Each row was made from one walk, in order. Every step used is in the known rows, and no mark comes twice. Write each row's walk.
Known rows
nanoro > noziz > senu: 8,-4,-13,4,13,-19,0,-6,-7,0,5,5,-13,-5,17,14,-9,-5,1,-1,-11,-12,1,9,-4,17,-3,3,-11,-10,9,-10,-6,-2,4,-9,-2,8,2,-1,-4,2,-16,4,-9,-12,5,7,-7,-9,15,-19,12,5,9,9,1,-7,-1
virem > zeza > valalu > nanoro: 0,-18,-6,13,6,-9,2,3,-3,-9,10,-27,-13,15,12,5,-13,2,-2,9,-15,-13,2,-8,4,-3,5,-5,-19,12,16,-16,-12,-1,-1,-1,-5,11,6,-8,-8,-15,10,-3,11,10,0,3,-6,-5,0,-2,0,-14,11,7,-20,5,15
zeza > valalu: 1,-9,-4,14,12,-10,0,-1,-3,-1,8,-36,-16,9,12,2,-5,11,-5,12,-9,-19,-1,-2,0,-3,0,-6,-19,-1,9,-15,-10,-2,-5,-9,-1,-2,10,-15,-12,-7,5,-1,5,16,19,6,0,-2,6,-12,4,-1,9,15,-14,4,8
zeza > nanoro > senu: 15,-11,2,19,19,-16,7,-5,-5,-3,7,-28,-13,3,10,20,10,-9,-3,9,-10,-9,12,7,-1,10,21,4,-9,2,13,-11,-5,2,5,-9,-3,19,5,-1,3,5,-8,6,3,-3,1,12,4,0,11,-3,6,2,10,1,-1,6,4
virem > nanoro > noziz > senu: 11,-11,-1,5,11,-23,-4,-8,-5,-5,15,20,-13,-8,11,20,-5,-6,5,-6,-13,-14,8,12,-4,16,4,0,-12,0,14,-9,-2,-5,1,-9,1,9,6,-4,-1,-1,-10,1,-8,-13,-2,10,-4,-18,16,-12,10,7,7,0,-2,-7,0
valalu > virem > zeza: 2,-23,-11,3,3,-5,7,-5,-5,-7,5,-10,-5,6,16,8,-7,-14,-2,1,-11,-3,3,0,-1,3,-4,-6,-10,20,10,-6,-12,-5,-3,0,-5,16,5,-6,-12,-18,-1,5,0,-1,-12,2,-5,5,8,-5,7,-3,11,9,2,-4,12
noziz > zeza > valalu: 1,-10,-16,6,10,-11,-6,-9,-2,6,-3,-21,-21,4,18,0,-17,13,5,11,-3,-16,-6,-6,-3,-3,-2,1,-20,-9,9,-16,-6,-1,-2,-11,3,-1,3,-16,-12,-7,5,8,6,13,21,8,-3,-3,9,-18,5,1,8,15,-18,-1,9
valalu > noziz > virem > nanoro > senu: 18,-17,-3,12,9,-15,7,-11,-2,-9,18,10,-11,-1,10,28,3,-12,3,6,-10,-13,13,5,-8,22,3,0,-10,10,8,-3,-2,-4,-1,-2,-1,14,14,-4,-2,-3,-1,2,-5,-9,-7,11,-2,-11,19,-3,9,16,5,-1,-9,-5,-6
nanoro > senu: 13,-8,-12,14,16,-16,8,-5,-5,-1,4,-12,-11,-1,15,19,2,-20,-3,3,-4,-10,7,3,-5,16,7,3,-6,-2,6,-12,-5,1,3,-7,-2,20,1,-5,2,3,-11,8,-1,-3,3,9,-3,1,13,-7,9,5,13,12,1,-4,-1
noziz > zeza: 7,-10,-25,3,6,-12,-2,-14,-8,4,-6,0,-22,1,19,10,-12,-1,5,6,-1,-12,-5,-7,-6,7,-4,8,-13,-11,8,-9,-4,-3,1,-10,3,3,1,-9,-9,-5,-1,16,5,-1,3,8,-5,-6,12,-18,9,3,6,6,-3,-7,6
virem > zeza: -2,-20,-10,2,1,-14,-4,-3,-2,-2,1,-2,-13,3,9,9,-3,-17,1,-5,-8,-7,-3,2,1,7,1,-2,-12,14,16,-12,-9,-6,-4,-5,-3,12,1,-16,-10,-19,-2,13,3,1,-6,9,-1,4,8,-7,4,1,9,4,-2,-5,10
valalu > senu: 5,-5,-17,16,9,-9,8,1,-8,-12,2,-12,-9,9,16,13,6,-6,-11,13,-8,-12,12,-8,-5,6,-8,1,-18,-4,15,-5,-19,-4,-5,0,-9,1,9,5,-11,-5,-6,3,6,-2,5,0,-7,-6,8,-10,8,1,7,20,-9,-4,3
virem > zeza > valalu: -6,-19,-3,5,5,-12,-7,1,3,0,3,-24,-14,5,10,-1,-9,-3,0,1,-9,-11,-4,1,3,-3,3,-9,-18,14,16,-19,-10,-3,-7,-7,-3,7,2,-23,-11,-20,5,6,5,15,13,10,1,4,5,-8,1,0,11,12,-15,1,13
valalu > virem: 11,-12,-12,12,12,0,18,-7,-12,-8,11,-25,-8,7,19,8,-5,1,-8,14,-10,-11,7,-5,-5,1,-8,-4,-10,4,2,-2,-11,-4,0,0,-4,5,14,2,-13,-5,-3,-3,-1,0,-6,-2,-5,-2,9,-9,12,-5,9,14,3,-1,7
valalu > noziz > zeza > nanoro: 9,-10,-12,15,16,-9,-2,-9,-8,-6,2,-28,-21,14,17,15,1,17,1,17,-11,-9,9,-6,-3,2,3,8,-17,-2,14,-1,-6,-4,4,-8,-5,-6,13,4,-11,-5,3,7,6,-4,1,5,-1,-5,5,-14,7,0,1,1,-14,4,9
valalu > virem > senu: 8,-17,-10,13,13,-8,6,-1,-1,-12,14,-10,-3,9,18,9,2,-12,-4,4,-8,-11,8,-4,-4,3,-4,-5,-13,17,16,-7,-16,-4,-4,-2,-7,13,9,-4,-11,-11,-4,0,-2,6,-8,-3,-6,4,16,-5,8,1,9,13,3,-8,11
zeza > senu: 5,-12,-7,16,13,-19,-1,2,1,-10,5,-36,-9,4,16,12,11,4,-9,13,-13,-12,4,-4,3,5,8,2,-25,2,22,-7,-15,-5,-5,-12,-8,-2,10,-1,-12,-6,-6,15,10,4,14,6,-3,-1,13,-11,9,2,8,15,-9,1,12
zeza > nanoro > noziz > virem > senu: 10,-16,1,9,9,-15,-1,-13,4,-10,17,-8,-11,0,6,19,4,-3,1,3,-15,-17,1,11,-3,13,7,-5,-11,15,15,-15,-6,-4,2,-9,-5,12,8,-12,-9,-6,-11,3,-10,-3,-5,12,-3,-2,21,-17,5,13,1,-14,3,0,3
zeza > valalu > virem > nanoro > noziz: 11,-14,8,17,17,-6,14,-8,-1,-13,25,-29,-6,4,12,13,-1,7,0,3,-16,-17,16,11,-5,-2,7,-15,-10,15,-3,-17,-3,-6,-3,-4,3,8,18,-3,-9,-5,-5,-16,-12,-4,-5,1,-2,-7,8,-16,8,1,13,8,-7,5,5
valalu > virem > nanoro: 13,-21,3,13,10,-7,13,-8,-10,-13,22,-6,-10,5,11,14,1,1,-1,6,-13,-13,15,0,-3,0,2,-7,-13,16,9,-3,-8,-8,-6,-2,0,6,19,-1,-10,-8,5,-6,0,-1,-15,1,1,-10,10,-1,9,0,7,0,-3,-2,9

Write each row's walk
8,-12,-8,9,12,-12,-4,-13,-9,0,0,-20,-23,6,13,11,-2,11,5,14,-9,-11,0,-3,0,0,11,6,-16,-5,15,-7,-5,-1,4,-13,0,2,7,-5,-8,-1,1,11,8,1,2,11,3,-6,8,-11,6,0,2,-6,-5,4,11 | noziz > zeza > nanoro
14,-14,-14,5,11,-7,9,-19,-3,-7,11,2,-12,-1,18,15,-8,-1,11,-1,-8,-12,10,4,-10,5,1,-2,-6,5,-1,-12,2,-5,2,-5,6,10,9,-1,-8,-3,-7,0,-10,-15,-14,4,-7,-10,12,-20,11,4,11,0,-1,-5,3 | valalu > virem > nanoro > noziz > zeza
15,-14,3,15,16,-6,16,-11,-5,-14,25,-14,-6,3,11,19,3,-3,0,-1,-16,-15,19,11,-6,6,5,-11,-5,14,-2,-11,-2,-8,0,-2,1,11,18,3,-8,-4,-9,-11,-13,-13,-17,1,-3,-8,9,-15,11,2,13,1,2,0,2 | valalu > virem > nanoro > noziz
9,-20,4,12,5,-9,0,-10,-3,-10,22,-8,-15,6,8,15,-4,15,2,13,-16,-20,6,0,-5,6,-5,-9,-20,13,11,-3,-6,-8,-8,-4,-1,-8,24,-12,-14,-13,13,-6,0,6,3,10,0,-15,12,-9,4,12,-1,-3,-23,1,0 | zeza > valalu > noziz > virem > nanoro
-3,-17,-12,2,-3,-9,-2,-2,2,-8,0,-8,-8,3,12,4,-10,-4,-4,11,-10,-11,-3,-3,-5,3,-11,-6,-24,9,19,-15,-19,-2,-9,-1,-8,4,3,-12,-13,-18,2,5,4,9,17,9,-6,-3,14,-10,3,7,4,18,-22,-2,7 | noziz > virem > zeza > valalu > senu
18,-19,0,7,5,-17,8,-15,-4,-4,15,16,-14,-9,7,24,-1,-17,6,1,-9,-15,6,9,-7,20,10,0,-8,7,10,-10,0,-1,-1,-7,2,21,8,-11,2,-1,-3,7,-3,-5,-5,18,1,-13,22,-2,7,16,6,-7,-3,-6,-5 | noziz > virem > nanoro > senu
0,-24,-11,-7,-9,-10,-3,-13,-4,0,2,10,-15,-5,8,10,-11,-12,4,1,-10,-9,-12,3,0,15,-7,-3,-11,13,13,-10,-8,-5,-3,-5,-3,13,2,-21,-12,-18,1,15,0,-1,-5,16,-2,-2,16,-11,5,10,2,-6,0,-6,6 | noziz > virem > zeza
11,-7,-12,3,3,-7,11,-19,-8,-3,11,-9,-16,-4,10,17,-8,0,1,7,-13,-18,-3,8,-7,19,-7,-4,-5,-2,-4,-12,-1,-6,2,-6,1,6,11,-9,-11,-1,-10,3,-13,-12,-2,12,-7,-8,18,-26,11,13,2,-6,4,0,-7 | nanoro > noziz > virem
12,-23,4,3,-1,-13,2,-16,-9,-6,18,16,-18,-3,4,19,-2,1,6,5,-13,-19,1,3,-3,12,1,-5,-14,10,12,-5,-3,-8,-6,-7,2,5,17,-16,-9,-9,8,3,0,-2,-8,15,3,-17,18,-5,7,13,-1,-16,-5,-4,0 | noziz > virem > nanoro
3,-18,-15,9,12,-7,-3,-4,5,-6,8,-14,-6,7,22,0,-11,1,3,8,-3,-12,1,-6,-6,-6,-6,-4,-20,12,16,-16,-13,1,-3,-5,-2,10,3,-12,-12,-13,0,1,1,16,8,1,-7,3,15,-11,5,2,10,20,-11,-7,17 | noziz > zeza > valalu > virem > senu
5,-15,1,2,10,-23,-8,-5,-1,-2,6,-1,-12,-4,11,14,-6,-7,4,-4,-16,-6,2,16,1,12,11,2,-13,5,20,-12,-5,-1,6,-10,-5,15,-2,-3,-2,-6,-13,7,-6,-12,0,13,-2,-5,12,-13,8,4,6,-2,-2,0,7 | virem > zeza > nanoro > noziz > senu
1,-5,-11,19,11,-9,4,5,-3,-11,3,-32,-10,11,16,4,-1,6,-11,17,-8,-16,9,-7,-6,-4,-7,-3,-24,-3,15,-12,-20,-1,-8,-2,-8,-3,9,-1,-12,-8,1,-2,7,10,22,0,-5,-5,7,-12,5,-1,8,29,-22,1,7 | zeza > valalu > senu
1,-19,-7,1,0,-18,-3,-8,10,-9,5,-19,-5,-6,11,14,1,-8,0,1,-18,-8,-6,8,1,14,6,-2,-19,16,16,-14,-10,-6,-3,-11,-6,10,1,-11,-13,-15,-13,19,-3,-7,6,15,-7,1,19,-20,7,12,6,4,-6,0,8 | nanoro > noziz > virem > zeza > senu
10,-7,0,9,16,-19,-2,-6,-6,-3,9,-10,-15,-1,13,16,-3,4,0,5,-16,-12,5,13,-1,11,9,4,-13,-6,15,-9,-5,-1,7,-10,-3,8,5,3,-2,3,-13,2,-6,-10,4,10,-2,-11,13,-16,10,3,5,0,-1,2,4 | zeza > nanoro > noziz > senu
-4,-14,-12,6,8,-17,-15,6,1,-3,3,-5,-10,6,19,5,-15,2,-1,6,-11,-7,1,-2,-1,8,-11,2,-25,4,24,-5,-14,-2,-3,-3,-8,-1,4,-6,-10,-17,3,4,2,6,18,5,-7,-3,9,-9,6,2,6,24,-23,-7,10 | virem > zeza > valalu > noziz > senu
15,-18,2,14,11,-14,5,-8,2,-7,18,-5,-10,-1,10,21,-3,-3,3,8,-11,-15,11,5,-8,15,4,-4,-14,10,10,-10,-4,-1,-4,-5,-1,11,14,-8,-2,-5,2,-2,-4,2,7,13,-1,-9,17,-5,6,15,6,6,-19,-1,-3 | zeza > valalu > noziz > virem > nanoro > senu
5,-13,-5,14,14,2,13,-4,-8,-7,13,-45,-8,12,19,0,-10,13,-9,18,-12,-14,5,-4,-3,-9,-6,-9,-16,4,1,-9,-13,-2,-4,-3,-3,3,13,-4,-15,-7,5,-8,1,14,11,0,-4,-1,7,-11,8,-5,11,22,-10,4,12 | zeza > valalu > virem
6,-7,-30,10,11,-7,-2,-9,-7,-3,-1,-8,-18,11,23,14,-8,6,3,11,-3,-10,4,-11,-8,9,-12,8,-14,-8,7,-1,-6,-7,1,-4,-2,-6,10,1,-13,-8,-1,9,2,-5,1,0,-9,-3,7,-18,9,3,5,15,-12,-6,3 | valalu > noziz > zeza
11,-13,4,8,15,-15,3,-6,-2,-7,20,-3,-6,-3,16,10,-13,6,3,2,-16,-14,9,12,-5,4,1,-6,-17,4,10,-11,-5,-2,0,-7,1,10,9,-2,-5,-3,-6,-10,-9,-4,6,5,-5,-16,15,-12,10,3,10,11,-11,-3,5 | zeza > valalu > virem > nanoro > noziz > senu
9,-13,-8,10,12,-23,-5,-9,8,-10,7,-15,-12,-4,15,18,4,3,6,0,-11,-11,7,5,-1,7,14,4,-22,3,16,-16,-4,-5,-2,-16,1,3,5,-2,-9,-4,-12,15,1,-10,5,9,-6,-8,16,-20,9,9,9,5,-13,-2,8 | virem > nanoro > noziz > zeza > senu
12,-7,-19,16,16,-12,7,-4,-4,0,5,-20,-15,8,20,13,-16,-4,4,12,-5,-13,5,-8,-4,7,9,6,-14,-8,8,-18,-4,7,7,-5,0,22,-3,1,3,4,0,2,7,3,9,6,-10,-9,9,-6,5,-6,15,15,-18,1,6 | noziz > zeza > valalu > nanoro > senu
4,-14,-14,9,17,-7,1,-7,9,-8,12,-19,-3,5,21,5,-11,-2,4,2,-6,-13,4,3,-7,-1,-3,-7,-14,11,8,-22,-9,0,0,-5,-1,13,1,-8,-11,-9,-9,-3,-9,6,5,0,-10,4,16,-19,7,3,13,19,-7,-5,11 | nanoro > noziz > zeza > valalu > virem > senu
